What can hang from each mark
q90: q539 q549
q549: q90 q364
q952: q364
q364: q349
q591: q40 q349 q549
q50: q591
q349: q90 q591
q595: q364

Known rows, with every way that one mark hangs from another
[q364 [q349 q90 q591]]: [-2.595 -2.029 -0.329  0.863  1.424  0.544  4.680  1.041 -0.135 -0.633
 -1.701 -0.495 -2.586 -1.389 -0.773  0.824 -0.051  1.778 -0.623 -0.255
  2.216  0.584]
[q50 q591]: [-0.489 -0.262 -0.162  0.672  0.062  0.349  0.873  0.935  1.751  0.155
 -2.154 -0.507 -0.738 -0.252 -1.330  0.029  1.103  1.451 -0.848  0.487
 -0.431 -0.885]
[q595 [q364 [q349 [q90 q539] q591]]]: [-0.363 -3.062 -0.117  1.036  1.268  0.732  4.731  0.563 -0.227 -0.723
 -1.368 -0.618 -1.901 -1.768  0.381 -0.500  0.448  1.860 -1.605  0.112
  1.470 -0.199]
[q349 [q90 q539] [q591 q40 q549]]: [ 1.212 -2.539  0.270  1.021 -0.622  0.794  1.276  1.031  0.946 -1.372
 -0.421 -0.426 -2.877 -1.074 -0.058 -0.700 -2.253  2.469 -0.107  0.115
  1.501 -0.092]
[q50 [q591 q349 [q549 q90 q364]]]: [ 4.837  0.592 -0.326  1.747 -1.395  0.164 -0.880  1.132  1.966  1.076
 -1.799 -0.881 -2.818 -0.558 -1.512 -0.983  0.229  2.430 -1.745  1.178
  0.318 -0.763]
[q364 [q349 [q90 q539 q549]]]: [ 1.232 -2.492 -0.047  1.143  0.384  0.185  3.052  0.277  0.007 -0.944
 -0.920  0.165 -0.547 -1.605 -0.498 -0.502  0.798  1.863 -1.259  0.015
  0.398  0.145]
[q595 [q364 q349]]: [-0.098 -0.662 -0.699  0.324  0.966  0.149  1.261  0.375  1.046  0.945
 -1.313 -0.486 -0.315  0.643 -0.927 -1.000  1.188  1.198 -1.686  0.922
  0.170 -0.053]
[q952 [q364 [q349 q90 q591]]]: [-3.132 -3.202 -0.084  0.570  2.268  0.329  5.292  0.819 -0.061 -0.529
 -1.821 -0.590 -2.324 -1.629 -0.237  0.873  0.634  1.398 -0.843 -0.509
  2.125 -0.184]
[q952 [q364 [q349 [q90 q549] q591]]]: [-1.020 -4.061 -0.022  1.960  2.035  0.127  4.992  1.320 -0.804 -0.252
 -1.665 -0.225 -2.610 -2.115  0.218  0.355  0.171  1.648 -1.662 -0.062
  1.826 -0.121]
[q349 [q591 q40 [q549 q90 q364]]]: [ 2.678 -2.077 -0.089  0.803 -0.576  0.223  0.268  0.709  4.291  0.683
 -0.885 -0.921 -3.657  0.557 -0.590 -0.564 -0.977  2.431 -0.209  0.628
  2.692  0.136]
[q90 q539 [q549 [q364 q349]]]: [ 1.678 -2.234 -0.010  0.063  0.602 -0.012  1.694 -0.268  2.701 -0.002
 -0.650 -0.099  0.063  0.779  0.673 -1.208  3.122  1.406 -1.283  0.638
 -0.051 -0.401]
[q595 [q364 [q349 [q90 q539 q549]]]]: [ 2.379 -2.651 -0.175  1.601  0.635  0.069  2.636  0.405 -0.536 -0.273
 -0.971  0.022 -0.722 -1.786  0.193 -1.357  0.383  1.781 -2.296  0.736
 -0.037 -0.241]
[q595 [q364 [q349 q90 [q591 q40]]]]: [-1.317 -2.539 -0.329  0.555  1.255  0.344  2.303  1.105  1.502 -0.604
 -1.531 -0.609 -3.155 -0.156 -0.116 -0.381 -1.497  1.832 -0.700  0.175
  2.426 -0.105]
[q50 [q591 q40 [q349 [q90 q549]]]]: [ 2.807 -0.898 -0.063  2.014 -1.162  0.037 -1.392  2.164  0.504 -0.840
 -1.853  0.041 -2.818 -1.202 -0.821 -0.884 -2.221  2.250 -1.416  0.601
  0.291 -1.085]
[q549 [q90 q539]]: [ 2.419 -2.246 -0.150 -0.019 -0.762  0.388  1.930 -0.205  2.514  0.369
 -0.991 -0.494  0.213 -1.378 -1.764 -0.172  1.546  1.985 -0.971 -0.039
  1.004  0.143]
[q364 [q349 [q90 q539] [q591 q549]]]: [ 0.066 -2.010 -0.025  1.730  0.510  0.947  4.123  0.870 -0.461 -1.151
 -0.865 -0.502 -2.434 -1.544 -0.516 -0.367 -0.271  2.311 -0.823 -0.039
  1.405  0.549]
[q349 q90 [q591 q40 q549]]: [ 0.297 -1.562 -0.136  1.336 -0.324  0.461  0.829  1.457  0.517 -0.655
 -0.755 -0.429 -3.721 -0.822 -0.594 -0.278 -3.252  2.365 -0.021  0.392
  1.914  0.193]
[q349 [q90 q539]]: [ 0.238 -1.749 -0.058 -0.397 -0.144  0.351  2.479 -0.187  0.045 -0.780
 -0.769 -0.119 -0.345 -2.022 -0.420  0.084  0.171  1.702 -0.555  0.017
  0.304 -0.402]
[q595 q364]: [ 0.960 -0.680 -0.635  0.258  0.131 -0.046  0.468  0.351  0.327  1.301
 -1.041 -0.421 -0.388 -0.337 -0.429 -1.013  0.091  1.349 -1.774  1.337
 -0.279 -0.435]
[q50 [q591 q40 [q549 q90 q364]]]: [ 3.246 -0.578  0.111  0.707 -0.752  0.014 -1.419  0.397  5.432  0.324
 -1.699 -0.849 -2.661  0.976 -1.453 -0.642 -0.116  2.242 -0.103  0.685
  0.926 -0.910]
[q90 q539 q549]: [ 2.723 -2.262 -0.022  1.072 -0.660  0.200  1.014  0.401  0.731  0.236
 -0.475  0.046  0.342 -0.882 -0.155 -1.192  1.181  1.695 -1.610  0.712
 -0.479 -0.301]
[q90 q539 [q549 [q364 [q349 q591]]]]: [ 1.109 -3.458  0.203  0.758  0.959  0.423  3.508  0.429  2.186 -0.168
 -0.985 -0.433 -1.441  0.185  1.288 -0.904  2.720  1.733 -1.385  0.432
  1.201 -0.212]
[q952 [q364 q349]]: [-2.095 -1.758 -0.382 -0.398  1.575  0.051  2.197  0.101  1.750  0.486
 -1.355 -0.420  0.175  0.532 -1.065 -0.071  2.350  0.933 -1.038 -0.054
  0.553 -0.366]
[q364 [q349 q591]]: [-2.206 -1.838 -0.406  0.569  1.160  0.703  3.433  1.088  1.182  0.163
 -1.535 -0.659 -1.660  0.406 -0.953  0.150  1.352  1.542 -0.819  0.024
  1.790  0.597]
[q364 [q349 [q90 q539 q549] q591]]: [ 0.433 -3.779  0.121  1.965  0.839  0.628  4.857  1.027 -0.422 -1.049
 -1.182 -0.137 -2.031 -2.157  0.169 -0.183  0.546  2.143 -1.381 -0.124
  1.610  0.375]

Rows
[ 1.479 -2.130  0.166  0.780  0.041  0.504  3.122  0.232  0.048 -0.589
 -0.579 -0.571 -2.893 -1.803  1.189 -0.392 -0.403  2.204 -0.632  0.631
  1.123 -0.500]  [q349 [q90 q539] [q591 [q549 q364]]]
[ 0.533 -1.151 -0.189  1.046  0.391  0.250  2.753  0.759 -0.351  0.009
 -0.928 -0.566 -3.761 -1.566  0.616  0.038 -1.483  2.071 -0.547  0.945
  1.505 -0.143]  [q349 q90 [q591 [q549 q364]]]
[ 4.518  0.247 -0.277  2.101 -2.092  0.402 -2.690  1.912  2.809  0.271
 -1.680 -0.706 -2.725  0.197 -2.777 -1.305 -1.500  2.715 -1.257  0.678
  0.784 -0.366]  [q50 [q591 q40 q349 [q549 q90]]]
[-0.974 -1.893 -0.598  1.128  1.316  0.514  3.081  1.121  0.713  0.784
 -1.612 -0.762 -1.743  0.154 -0.250 -0.673  0.811  1.524 -1.763  0.742
  1.459  0.092]  [q595 [q364 [q349 q591]]]
[ 2.582  0.785 -0.802  1.777 -1.277  0.199 -0.301  1.279 -2.512  0.214
 -0.489 -0.154 -2.359 -1.965 -1.331 -0.838 -2.514  2.260 -1.496  1.065
  0.159  0.177]  [q591 [q349 q90] q549]
[ 0.662 -1.246 -0.241  1.166 -0.537  0.543 -0.296  1.517  1.857  0.119
 -0.643 -0.564 -2.712  0.931 -0.758 -0.979 -1.875  2.115 -0.287  0.702
  1.378  0.242]  [q349 [q591 q40 q549]]
[ 4.538  0.627 -0.481  2.778 -1.759  0.487 -0.830  1.719  0.742  0.867
 -1.845 -0.748 -2.339 -1.355 -2.789 -0.954 -0.638  2.622 -2.053  0.906
  0.196 -0.157]  [q50 [q591 q349 [q549 q90]]]
[ 0.420 -0.049 -0.348 -0.576  0.320 -0.066 -1.334  0.032  4.265  0.139
 -0.560 -0.500 -1.559  3.110 -0.549 -1.264  0.482  1.599  0.195  0.797
  0.732 -0.194]  [q591 q40 [q549 [q364 q349]]]
[ 0.343 -1.152 -0.350  2.069  0.047  0.549  2.818  1.371 -1.612 -0.077
 -0.969 -0.445 -3.354 -2.217 -0.649  0.032 -2.383  2.286 -0.847  0.626
  1.405  0.450]  [q349 q90 [q591 q549]]
[ 1.410 -2.152 -0.090 -0.885  0.434  0.202  2.694 -0.880  4.369  0.189
 -1.147 -0.709 -0.129  0.193 -0.861 -0.227  3.533  1.704 -0.651 -0.160
  1.394  0.002]  [q549 [q90 q539] [q364 q349]]
[ 2.522 -1.877 -0.646  2.711  0.387  0.580  2.695  1.266  0.892  1.390
 -1.373 -1.037 -2.962 -0.843 -1.705 -1.017 -0.290  2.424 -2.124  0.951
  1.986  0.942]  [q595 [q364 [q349 [q591 [q549 q90]]]]]
[ 2.874  1.047 -0.293  1.582 -1.704  0.522 -3.161  2.093  1.784 -0.111
 -1.343 -0.461 -2.158  1.050 -1.629 -1.696 -1.494  2.229 -1.105  1.023
 -0.440 -0.933]  [q50 [q591 q40 q349 q549]]
[ 1.592  0.569 -0.062  0.947 -0.106  0.137 -0.136  0.568  2.172  0.526
 -1.631 -0.627 -1.850  0.555 -0.300 -0.780  0.935  1.636 -0.812  1.254
 -0.735 -1.195]  [q50 [q591 [q549 q364]]]
[ 0.365 -1.370 -0.545  2.462  1.072  0.499  3.151  1.361 -1.505  0.168
 -1.260 -0.656 -3.455 -1.434 -0.433 -0.762 -1.723  2.154 -1.748  1.014
  1.406  0.414]  [q595 [q364 [q349 q90 [q591 q549]]]]
[-2.258 -4.133  0.240  0.143  1.897  0.637  5.563  0.350  0.396 -1.215
 -1.466 -0.568 -1.431 -1.992  0.272  0.445  1.573  1.556 -0.947 -0.831
  1.818 -0.601]  [q952 [q364 [q349 [q90 q539] q591]]]
[ 2.517 -2.216  0.010 -0.912 -0.428  0.088  1.801 -0.872  3.739  0.572
 -0.929 -0.661 -0.252 -0.718 -0.489 -0.208  2.345  1.760 -0.759  0.233
  1.025 -0.446]  [q549 [q90 q539] q364]
[-0.932 -1.734 -0.164 -0.284  0.698  0.468  3.355 -0.124  0.766 -1.194
 -1.009 -0.193 -0.278 -1.176 -0.888  0.075  1.277  1.600 -0.477 -0.369
  0.744  0.078]  [q364 [q349 [q90 q539]]]
[-0.785 -1.676 -0.015 -1.336  1.062  0.130  3.219 -0.827  2.054 -1.027
 -0.987 -0.317 -0.616 -0.377  0.459  0.069  2.131  1.445 -0.225 -0.125
  0.792 -0.533]  [q549 [q364 [q349 [q90 q539]]]]
[ 4.787  0.316 -0.859  1.856 -1.885  0.268 -1.049  1.278 -0.141  1.405
 -0.739 -0.530 -1.859 -1.284 -2.617 -1.110 -1.177  2.542 -1.910  1.025
  0.642  0.644]  [q591 q349 [q549 q90]]
[ 0.446 -1.387 -0.449 -0.729  0.761 -0.105  2.163 -0.475  3.956  0.842
 -1.489 -0.706 -0.984  0.518 -1.432  0.296  2.484  1.580 -0.601  0.135
  1.824  0.328]  [q549 q90 [q364 q349]]
[-0.124  0.133 -0.447  0.239  0.814 -0.093  1.896  0.030  0.679 -0.127
 -0.903 -0.355 -2.192  0.062 -0.502 -0.207 -0.029  1.685 -0.380  0.713
  0.683  0.101]  [q591 [q549 [q364 [q349 q90]]]]
[ 3.391 -2.972  0.166  1.387 -1.259  0.826  0.804  0.887  3.445 -0.168
 -0.582 -0.790 -2.411 -0.453 -1.332 -0.966 -0.858  2.739 -0.494  0.063
  2.163  0.408]  [q349 [q591 q40 [q549 [q90 q539]]]]
[ 3.087 -2.159  0.126  0.071 -0.218 -0.127  0.978 -0.239  2.017  0.428
 -0.411 -0.073  0.005 -0.043  1.061 -1.272  2.092  1.499 -1.305  1.013
 -0.402 -0.850]  [q90 q539 [q549 q364]]
[ 4.145 -1.629 -0.085  0.700 -1.019 -0.125  0.758  0.402 -0.740 -0.233
 -0.420  0.101 -1.478 -2.064  1.166 -1.225 -0.001  2.054 -1.937  0.927
  0.007 -0.950]  [q591 [q349 [q90 q539 [q549 q364]]]]
[-2.584 -2.562 -0.142  0.226  1.083  0.509  2.681  1.063  1.931 -1.161
 -1.571 -0.459 -2.922  0.021 -0.788  0.488 -1.028  1.876  0.211 -0.503
  2.815  0.370]  [q364 [q349 q90 [q591 q40]]]
[ 2.593 -2.570  0.200  0.175 -0.080 -0.188  2.165 -0.294  0.609 -0.430
 -0.582  0.078 -1.087 -1.838  1.203 -0.542  0.656  1.725 -1.098  0.695
  0.175 -0.892]  [q349 [q90 q539 [q549 q364]]]
[-0.575 -1.223 -0.327  1.254  0.266  0.689  0.431  1.487  2.570 -0.258
 -0.886 -0.652 -2.618  1.772 -1.241 -0.895 -0.626  2.030 -0.259  0.338
  1.809  0.612]  [q364 [q349 [q591 q40 q549]]]
[ 1.607 -4.106  0.417  1.340 -0.340  0.440  2.068  1.264  1.056 -1.339
 -0.756 -0.034 -2.481 -1.828  0.598 -0.615 -1.541  2.316 -0.642  0.013
  1.652 -0.274]  [q349 [q90 q539 q549] [q591 q40]]
[ 4.697 -0.077 -0.691  1.285 -2.274  0.203 -2.866  1.365  2.017  0.830
 -0.526 -0.505 -2.125  0.160 -2.643 -1.436 -2.128  2.618 -1.158  0.797
  1.279  0.491]  [q591 q40 q349 [q549 q90]]
[ 1.173 -2.055  0.066  1.712 -0.287  0.844  3.325  0.929 -1.147 -0.834
 -0.572 -0.425 -2.511 -2.550 -0.074 -0.406 -1.360  2.370 -0.880  0.328
  0.981  0.087]  [q349 [q90 q539] [q591 q549]]
[-1.236 -2.155 -0.492  1.196  1.580  0.443  4.186  1.056 -0.725 -0.065
 -1.742 -0.639 -2.752 -1.517 -0.178 -0.027 -0.569  1.738 -1.558  0.446
  1.801  0.132]  [q595 [q364 [q349 q90 q591]]]
[ 3.372 -2.604 -0.007  2.032 -0.941  0.891  2.691  0.806  1.261  0.462
 -0.755 -0.794 -1.981 -1.819 -1.400 -0.600  0.024  2.684 -1.236  0.278
  1.579  0.600]  [q349 [q591 [q549 [q90 q539]]]]
[-2.129 -2.105 -0.226 -0.042  0.799  0.621  1.535  1.173  3.385 -0.427
 -1.439 -0.615 -1.915  1.669 -0.896 -0.203  0.451  1.628 -0.011 -0.250
  2.411  0.411]  [q364 [q349 [q591 q40]]]
[ 1.207  0.249 -0.040  1.179 -0.735  0.374 -2.017  1.359  3.035 -0.272
 -1.475 -0.494 -1.745  1.263 -1.599 -1.075 -0.827  1.894 -0.277  0.768
 -0.427 -0.877]  [q50 [q591 q40 q549]]
[ 1.889 -3.650  0.348  1.046  0.387  0.206  3.916  0.467  0.128 -0.579
 -0.910 -0.190 -2.510 -2.413  1.924 -0.253  0.292  1.997 -1.231  0.514
  1.250 -0.631]  [q349 [q90 q539 [q549 q364]] q591]
